What can hang from each mark
Q516: Q904
Q204: Q594
Q52: Q640 Q798
Q904: Q516 Q534
Q156: Q594 Q798
Q798: Q52 Q156
Q890: Q594
Q640: Q23 Q52 Q146 Q516
Q594: Q36 Q156 Q595 Q890
Q64: Q23 Q534 Q709
Q146: Q640
Q697: Q64
Q23: Q64 Q640
Q36: Q594
Q595: Q594
Q534: Q64 Q904
Q709: Q64

Every row comes from one small tree of marks. Brackets hold a mark, then the marks that hang from it, in the order of their numbers. Every link used is in the known rows. Which tree was each row made from?
In the rows, 128 means zero.
Known rows
[Q534 [Q64 [Q23 [Q640 Q52 Q516]] Q709] Q904]: [130 130 114  98 104 143  84 150  37 119 184 110 100 139  94 149 143 155
 113 104 121  89 103 151 107  78 138 109  64  97 155  91 116 145 103 127
 105  99 163  82 120]
[Q709 Q64]: [154 114 135 104 103 136 110 151  57 118 168 100 117 137 105 142 124 174
  91 120 147  90 129 112 129  81 174  96 138 117 142 137 113 127 102 133
 109  89 178 107 105]
[Q904 Q516 [Q534 [Q64 [Q23 Q640] Q709]]]: [166 133 104  92 148 167  83 103  42 119 165 126 114  94 102 154 115 206
  76  93 191  88 166  66 111 119 142 186 124 112 148 101 100 151 118 153
 129  80 137  81  83]
[Q516 [Q904 Q534]]: [150 119 142  93  93 139  98 149  53 142 157 109 108 119 123 162 141 182
 117 121 149  65 151  99  57 124 162 135 129  88 124 110 101 131  93 139
 128  96 163 109  70]
[Q697 [Q64 [Q23 Q640] [Q534 [Q904 Q516]] Q709]]: [154 125  77  99 123 134  90 149  34 126 164 117  88 119 120 142 143 181
  87 124 139  90 126 111  99 165 108 162 118 106 170  90  80 142 132 152
 103 113 165  93  93]
[Q156 [Q594 Q36 Q595]]: [155 138 147 120 104 154 112 182  92 132 160 114 140 123 107 142 171 164
 136 136 119  96 138 131  83 125 174 113 158  97 140  89 108 145 113 129
 156 113 133 116  99]
[Q594 Q36 Q156 Q890]: [209 127 166  93 117 133  80 136  93 155 170  83 189 142  55 168 184 161
 135 175 131 120 139 132  94 104 184  95 128  93  93 215 121 105 110 117
 159 121 151  68 110]
[Q204 [Q594 Q156 Q595]]: [181 119 121 103 115 148 124 154  66 117 155 107 167 104  49 165 127 147
 106 125 152 107 124 127  94 141 162 124 125  89  95 114  97 154  98 127
 164 139 138  69  93]
[Q798 Q52]: [147 127 151  69 115 136 113 148  80 155 178  88 143 127 109 140 152 177
 142 125 146  79 160 115 126 106 165 112 135 121 142 150 103 118 108 109
 126 100 144 114  92]
[Q156 [Q594 Q595]]: [145 125 121 119 108 163 122 172  80 124 157 115 126 110 116 147 161 171
 144 124 141  96 141 122  95 125 153 114 146 102 144  78 111 154 111 119
 144 124 144  94 101]
[Q23 [Q640 Q52]]: [165 103 156 117 150 181  98 132  64 137 168  70 164 114 104 154 167 180
 138 117 124 104 131 129 120 107 132  99 126 102 124 149 123  94 111 102
 103 100 146 118 124]
[Q594 Q595]: [148 121 110 102 122 152 115 153  66 139 165 104 159 111  95 163 115 165
 137 127 132  89 134 113  86 112 151 120 135 104 122 124 111 145 109 116
 126 132 163  80  88]
[Q204 [Q594 Q595 Q890]]: [164 115 120 115 100 153 131 163  88 132 161  96 173  91  59 158 138 171
 138 135 154 122 124 129 105 135 161 121 133  98  82 119 110 167  88 125
 146 125 142  77  94]
[Q23 Q64 [Q640 Q52 Q146]]: [161 104 139 149 147 214 104 120  73 106 172  42 117 132 101 137 149 179
 168 105 144 107 115 125 140  97 128  87 118  93 117 128 109 110 108 108
  97 107 133 122 114]
[Q146 [Q640 [Q23 Q64] [Q52 Q798] [Q516 Q904]]]: [155 111 137  85 141 183  64 163  61 134 147 114 122 174 108 138 163 151
 181  88 121 101 171 119 157 110 119 103  91 123 145 116 116 136  99 131
 101 101  98 126  80]
[Q798 [Q52 [Q640 Q23]]]: [157 142 122  50 137 142 104 142  69 155 164 105 144 139 104 136 167 181
 128 127 135  94 147 118 162 120 146 124 130 142 148 154 122 123 116 124
 122  93 133 109 111]
[Q36 [Q594 [Q156 [Q798 Q52]] Q595 Q890]]: [204  85 114 106 111 184 117 139  94 128 150  97 168 136  35 180 186 163
 145 138 152 103 144 123 108 141 165  95 128  99 104 145 122 156 114  95
 155 155 133  56  98]
[Q595 [Q594 Q156]]: [150 120 139  98 116 145  89 138  71 122 158  93 140 109 116 153 155 152
 100 139 152 102 135 136  83 138 162 118 134  89 135 124 101 135 115 118
 150 125 143  73 110]
[Q534 Q64 Q904]: [130 139 145  90  96 128 101 131  64 108 182 102 103 151 105 144 119 164
 143 111 124  85  87 142  82  67 154 104  81 104 137  98  95 131  75 128
 113  87 171  79 123]
[Q23 Q64 [Q640 [Q52 [Q798 Q156]] Q146]]: [167  89 142 146 167 216  88 119  72 102 165  47 120 147  92 126 154 183
 162  96 136 109 125 129 156 107 126  96 102  98 112 117  94 114 109  98
  96 101 116 117 112]
[Q156 [Q594 Q36 Q595] [Q798 [Q52 Q640]]]: [179 135 145  96 110 169 101 175 110 118 154 127 119 130 101 141 206 168
 127 120  79 103 138 126 131 148 165 116 154 106 152  73 122 146 117 100
 136 139 113 134  91]
[Q156 [Q594 Q36 Q595] [Q798 Q52]]: [168 125 159 106  94 168 105 185 115 122 156 126 120 135 104 146 193 166
 136 119  84  94 153 126 113 141 173 112 152  98 149  68 110 144 114  96
 141 143 108 137  79]
[Q534 Q904]: [140 124 150  96  96 127  95 152  71 135 169 112 114 148 108 154 131 159
 140 131 117  75 111 152  73  86 158 115  92  92 126 116 101 122 104 126
 124  96 166 105 122]
[Q23 Q640]: [157 109 152 120 150 155  90 121  51 135 168  81 160 116 106 152 165 181
 121 120 129 104 119 105 116 111 122 118 134 104 125 142 117  88 112 123
 105  94 150 106 129]
[Q595 [Q594 Q36 [Q156 Q798] Q890]]: [175 117 162 106 102 148  73 145 104 127 158  92 156 120  95 158 188 155
 109 159 120 122 135 145  87 143 178 110 137  82 114 144 114 131 112 109
 151 134 131  81 106]
[Q904 Q516 [Q534 [Q64 [Q23 Q640]]]]: [168 134 118  85 153 169  86 105  50 120 151 120 117 103 107 157 114 209
  96  89 185  88 160  65 117 115 145 181 129 110 144 105  87 141 106 156
 131  74 142  85  90]
[Q798 [Q52 Q640] Q156]: [173 143 128  57 182 130 116 124  54 143 169 102 155 134  80 131 182 182
 135 140 156  86 161 119 165 108 164 120 119 133 136 148  94 126 118  98
 137  84 144  97 128]
[Q64 [Q23 [Q640 [Q52 Q798] Q516]] Q534 Q709]: [167  92  86 103 136 154  53 168  25 145 158 106 124 120 112 136 181 186
  79 123 105  96 172 112 119 180 123 130 103 112 165 109 113 145 169 128
 116 121 144  92  88]
[Q890 [Q594 Q156]]: [151 120 125 105 128 155 103 142  66 121 166  98 134 111 121 158 169 146
  97 138 148 116 121 137  96 124 156  88 138 103 127 163 100 129  84 136
 157 125 149  78 108]
[Q23 [Q64 Q709]]: [143 113 117 140 111 158 104 128  50 111 197  89  93 120 107 146 127 164
 102 126 158 103 132 108  90  96 129 107 129 110 143 112 115 139 124 126
 100 103 128  93  84]
[Q890 [Q594 Q36 [Q156 [Q798 [Q52 Q640]]] Q595]]: [174 131 125  97 131 165  97 155  87 119 157 105 156 110  92 157 179 136
  90 137 102 121 113 141 111 146 174  96 152 102 122 158 110 141  92 124
 158 149 134  99  94]
[Q594 Q36 [Q156 [Q798 Q52]] Q595 Q890]: [217 115 141  89 110 157  90 151 112 146 157  95 200 127  29 178 171 155
 142 156 102 118 146 124 113 129 187 103 128  93  86 188 125 131 113  82
 148 176 139  69  83]
[Q697 [Q64 Q23 Q709]]: [135 136  82  88 121 132 107 158  35 138 183 119  94 132 127 153 146 165
  91 130 153  98 139 114  93 128 112 136 131 104 173 107  94 150 112 149
 110 112 167  82  80]
[Q534 [Q64 Q23 Q709] [Q904 Q516]]: [128 148 107  88 101 134  83 140  46 120 190 139  82 136  94 166 113 164
  91 108 143  77 110 152  86  76 149 155  75  93 162  82 104 158 110 143
 113  89 165  72 102]
[Q904 Q534]: [163 117 135  87 131 148 100 124  61 130 153 105 133 120 121 138 133 198
 123 120 161  87 167  72  84 124 153 130 133 113 125 126  96 135 111 138
 144  92 151  98  97]
[Q709 [Q64 Q23 Q534]]: [156 110 111  89 110 128  95 173  41 123 145 111 105 148 112 144 137 195
  84 128 131  89 142 110 123 131 171 110 137 119 165 125  91 139 131 147
 114  96 200 100 107]
[Q798 Q156]: [159 126 138  99 166 129 108 131  45 133 171 115 147 146  92 155 156 176
 134 146 153  86 161 121 102  91 158 112 112 108 124 126  80 122 111 113
 145  87 153  79 122]
[Q204 [Q594 Q36 [Q156 [Q798 Q52]] Q595 Q890]]: [205 118 147 102 100 152 112 164 103 129 156 100 186 113  26 166 163 153
 120 141 123 124 130 135 111 148 184 115 131  87  77 139 108 150  95 111
 166 149 121  85  85]

Write each row's tree
[139 111 100 115 104 149  90 152  47 123 157 129  98 164 106 144 125 178
 111 130 127  96 150 116 102 129 125 121 100 135 146  99 101 139 135 153
 117 103 108  92  99] => [Q640 [Q23 [Q64 [Q534 Q904] Q709]]]
[178 129 109  76 187 163  61 127  72 115 152 110 118 170 104 105 197 187
 128 121 117 107 128 136 171 139 135 139  97 118 128  96 101 149 115 118
 142  87 130  80 122] => [Q52 [Q640 Q146] [Q798 [Q156 Q594]]]
[167  98 149 103 150 151  73 158  84 133 153 111 152 153  89 127 175 181
 131 124 114 107 159 132 125 130 157 126 111 112 117 101  83 144 109 106
 138  97 112  85  97] => [Q52 [Q798 [Q156 [Q594 Q36 Q595 Q890]]]]
[146 118 129  95 102 155  95 147  39 133 166 104 107 114 113 161 150 186
 106 108 149  76 146 108  69 124 153 131 116  90 136 101 110 140  95 131
 114  98 165 102  73] => [Q516 [Q904 [Q534 [Q64 [Q23 [Q640 Q52]] Q709]]]]
[200 123 125  69 119 151  80 130  67 125 161 108 113 149  85 166 176 145
 118 123 121  84 141 111 135 114 154 106 100  91 127 144 118 115 105 105
 140 151 141  74  84] => [Q594 [Q156 [Q798 [Q52 [Q640 Q146 [Q516 Q904]]]]]]
[169 123 154 125  99 169  97 180 103 111 155 136 113 140 109 157 187 163
 126 125  77 103 139 128  86 135 161 111 149  87 145  58 113 143 113 110
 141 141 118 122  86] => [Q156 [Q594 Q36 Q595] Q798]
[145 127 164 112  97 141  86 157 105 143 166  81 161 109 117 142 174 168
 125 161 133 116 134 147  83 133 182 115 154  92 119 138 111 140 107 126
 145 100 138 103 108] => [Q595 [Q594 Q36 Q890]]
[199 124 142 109 104 145 115 163  93 133 158  94 197 107  27 164 152 151
 121 150 139 124 124 138  95 140 184 117 135  87  73 149 108 151  94 127
 173 135 132  75  95] => [Q204 [Q594 Q36 Q156 Q595 Q890]]
[167 106 143 123  93 173  97 158 106 114 161 125  95 133 122 160 213 186
 149 133 111 121 146 123 111 125 138 100 130  96 136  80 125 140 103  99
 126 134 128  93 102] => [Q156 [Q594 Q890] Q798]
[168 118 129  97 104 128  83 142  70 126 154 111 108 129 117 145 124 188
 127 135 120  70 134 120  76 144 160 143 109 108 138 108  81 126 131 136
 132  99 162 100 103] => [Q64 [Q534 [Q904 Q516]]]
[147 121 128  88 155 158  83 140  38 123 166  96 131 149 101 148 160 176
 126  95 128 106 131 117 141  91 132 103  96 111 153 108  90 130  86 126
 111  88 151  68 112] => [Q534 [Q64 [Q23 [Q640 [Q52 [Q798 Q156]] Q516]]]]
[154  95 122  84 143 195  91 184  77 142 135 128 148 180  93 146 154 180
 148 109 107 102 192 162 142 125 148 107  85 130 130  99  98 150 115 107
 135 108  88  97  94] => [Q640 Q23 [Q52 [Q798 [Q156 [Q594 Q595]]]]]
[142 131 126  90 137 158  93 141  40 126 171  91 126 138 110 156 154 173
 129 100 133 105 122 114 128  85 132  97 109 108 158 117 104 126  86 134
 109  93 164  74 111] => [Q534 [Q64 [Q23 [Q640 Q52 Q516]]]]
[152 108  84 122  71 145  80 175  30 136 149 125  76 151 116 145 135 145
 105 110 133  75 167  83 132 115 133 107  97 126 147  86 109 143 108 174
 122 109  83  96  52] => [Q640 [Q23 [Q64 Q534 Q709]] [Q516 Q904]]
[170 141 123  58 129 138 102 140  69 152 171  86 138 118 109 127 171 163
 131 119 140  86 143 101 173 105 155 110 132 132 148 154 124 125 106 122
 125  96 135 110  99] => [Q798 [Q52 [Q640 Q516]]]
[168 123 119  95 112 179 111 165  98 110 152 128 105 117 111 146 196 175
 133 110 101 103 140 117 142 148 144 118 141 111 155  62 126 155 116  90
 123 150 122 112  93] => [Q156 [Q594 Q595] [Q798 [Q52 Q640]]]
[155 123 106  90 135 150  88 120  31 120 163 107 121 113 112 133 142 193
  97 101 166  96 158  59 110 118 136 130 115 118 145 105 106 148 108 147
 133  92 147  77  95] => [Q904 [Q534 [Q64 [Q23 [Q640 Q516]] Q709]]]
[166 116 110  60 162 156  48 137  59 137 144 125 136 171 110 128 168 184
  92 111  90 120 126 126 163 143 107 144 106 144 140 124 123 132 117 143
 107  83 110  83 110] => [Q52 [Q640 Q23] Q798]
[140 127 133  85  96 138  98 149  42 135 158 112  99 126 121 164 140 186
 114 111 150  71 144 100  61 120 158 134 121  90 138  99  95 140  84 145
 123  93 174  93  72] => [Q516 [Q904 [Q534 [Q64 Q23]]]]
[165 119 126  99  85 135  88 159  48 146 154 103 104 120 126 148 145 147
 123 106 147  62 160  74 110  94 161 108 115  95 128 111 108 131  81 154
 139 100 132 103  59] => [Q640 [Q516 [Q904 Q534]]]
[195 107 140 105 104 151 107 143  84 118 162 105 151 118  54 170 171 163
 117 139 144 130 128 130 110 135 154 111 114  88  87 133 109 140  90 117
 153 135 131  65 101] => [Q204 [Q594 [Q156 Q798] Q890]]
[148 107  94 106 123 126  64 161  22 138 161 124 113 126 104 147 169 191
  79 143 106  87 136 131  77 177 125 150  95 101 161 100 105 139 176 135
 115 116 178  94 121] => [Q64 [Q23 Q640] [Q534 Q904] Q709]
[156 111  89 107 126 133  59 154  26 139 160 132 107 115 101 156 156 192
  69 136 118  81 142 130  86 173 129 173  98  98 162  96 103 141 179 140
 115 111 168  95 111] => [Q64 [Q23 Q640] [Q534 [Q904 Q516]] Q709]
[183 125  99  69 151 159  43 131  71 130 155  91 114 162 119 104 172 161
 123 101 102 101 119 109 188 119 128 126  95 118 127 122 124 141 100 142
 129  95 122  84  90] => [Q52 [Q640 Q146 Q516] Q798]
[150 127  85 108  82 170  86 166  56 133 135 114  65 184 119 134 127 153
 161  97 155  62 170  77 155  94 150 110  84 105 120  88  98 151  83 184
 153 109  93 103  55] => [Q640 [Q23 Q64] Q146 [Q516 [Q904 Q534]]]
[160 111 135  84 157 186  65 153  66 130 148 111 134 177 107 129 160 154
 185  89 123 112 174 114 171 107 113  98  92 134 148 125 116 135 107 130
 106 100  93 120  94] => [Q146 [Q640 [Q23 Q64] [Q52 Q798] Q516]]
[148 129  71  87 120 126 101 157  33 130 171 115  89 129 134 139 147 181
  91 137 142  95 145 101  86 167 113 140 134 115 178  99  80 154 129 152
 114 118 172  79  77] => [Q697 [Q64 Q23 Q534 Q709]]
[159 126  83 100 112 128 108 136  46 118 182  99  96 116 133 125 136 178
  99 136 147  94 139  89  85 158 118 131 137 124 160 104  88 143 117 142
 113 115 156  84  73] => [Q697 [Q64 Q534 Q709]]
[167 155  79  71 123 149  77 147  50 143 149 119 105 166 116 139 168 155
 132 125 123  84 127 113 167 105 136 120  99 116 132 126 137 137  97 169
 142  99 134  91  98] => [Q52 [Q640 Q23 Q146 [Q516 Q904]]]
[152 106 110 139  97 146  94 134  53 101 182  91  78 124 109 131 122 175
 107 132 138  92 125 112  76 130 136 113 112 114 144  94  97 144 139 127
 104 109 138  97  91] => [Q23 [Q64 [Q534 Q904] Q709]]
[166 124 125  79 126 169  90 135  83 119 165 117  96 163 110 150 170 177
 132 114 100  99 140 113 151 121 132 115 116 117 144 111 117 127 112 110
 109 126 123 111  92] => [Q156 [Q798 [Q52 [Q640 [Q23 Q64] Q146]]]]
[162 107 128 103  90 124 101 158  58 108 153 100 102 142 107 128 120 185
  98 126 128  80 122 115 116 116 181 102 121 121 143 119  95 132 117 135
 113  93 187 111 112] => [Q709 [Q64 [Q534 Q904]]]
[187 128 139 100 101 175 102 173 125 127 154 116 134 120  89 144 221 180
 149 135  89 120 140 129 144 148 167 110 150 108 132  97 135 153 112  89
 132 146 117 119  95] => [Q156 [Q594 Q36 Q595 Q890] [Q798 [Q52 Q640]]]
[154  97 133  81 143 190  85 180  76 143 139 127 139 187 101 143 164 182
 145 111 109 103 193 163 142 121 147 104  84 130 135 103  96 140 114 111
 135  96  85 102  98] => [Q640 Q23 [Q52 [Q798 [Q156 Q594]]]]
[177 116 147 129  91 174  97 177 119 120 155 126 128 129  98 160 203 175
 148 139  87 119 140 129  99 135 162 105 145  90 124  83 125 150 107 100
 137 148 122 106  90] => [Q156 [Q594 Q36 Q595 Q890] Q798]
[156 113 141 100 114 151  81 137  76 111 156 105 126 117 117 161 163 151
  95 134 132 105 135 134  85 143 155 118 128  84 137 108 104 134 115 109
 143 138 135  75 104] => [Q595 [Q594 [Q156 Q798]]]
[149 132  72  87 109 126  96 158  39 128 167 126  75 128 126 144 132 176
  90 131 141  83 136 117  85 160 120 158 115 106 175  87  76 156 129 155
 113 113 169  86  80] => [Q697 [Q64 Q23 [Q534 [Q904 Q516]] Q709]]
[163 139 167  85 147 132 122 162  80 144 167 109 146 143  87 126 198 178
 150 142 153  78 184 130 138 111 194 108 133 118 141 113  74 129 116 100
 164  83 118 123 116] => [Q798 Q52 [Q156 [Q594 Q36]]]
[138 144 119 101  94 136  90 119  59 107 201 123  89 123  93 152 102 161
  99 108 148  76 103 141  86  67 156 146  78 103 144  88 112 148  97 131
 112  86 149  77  98] => [Q534 [Q64 Q709] [Q904 Q516]]
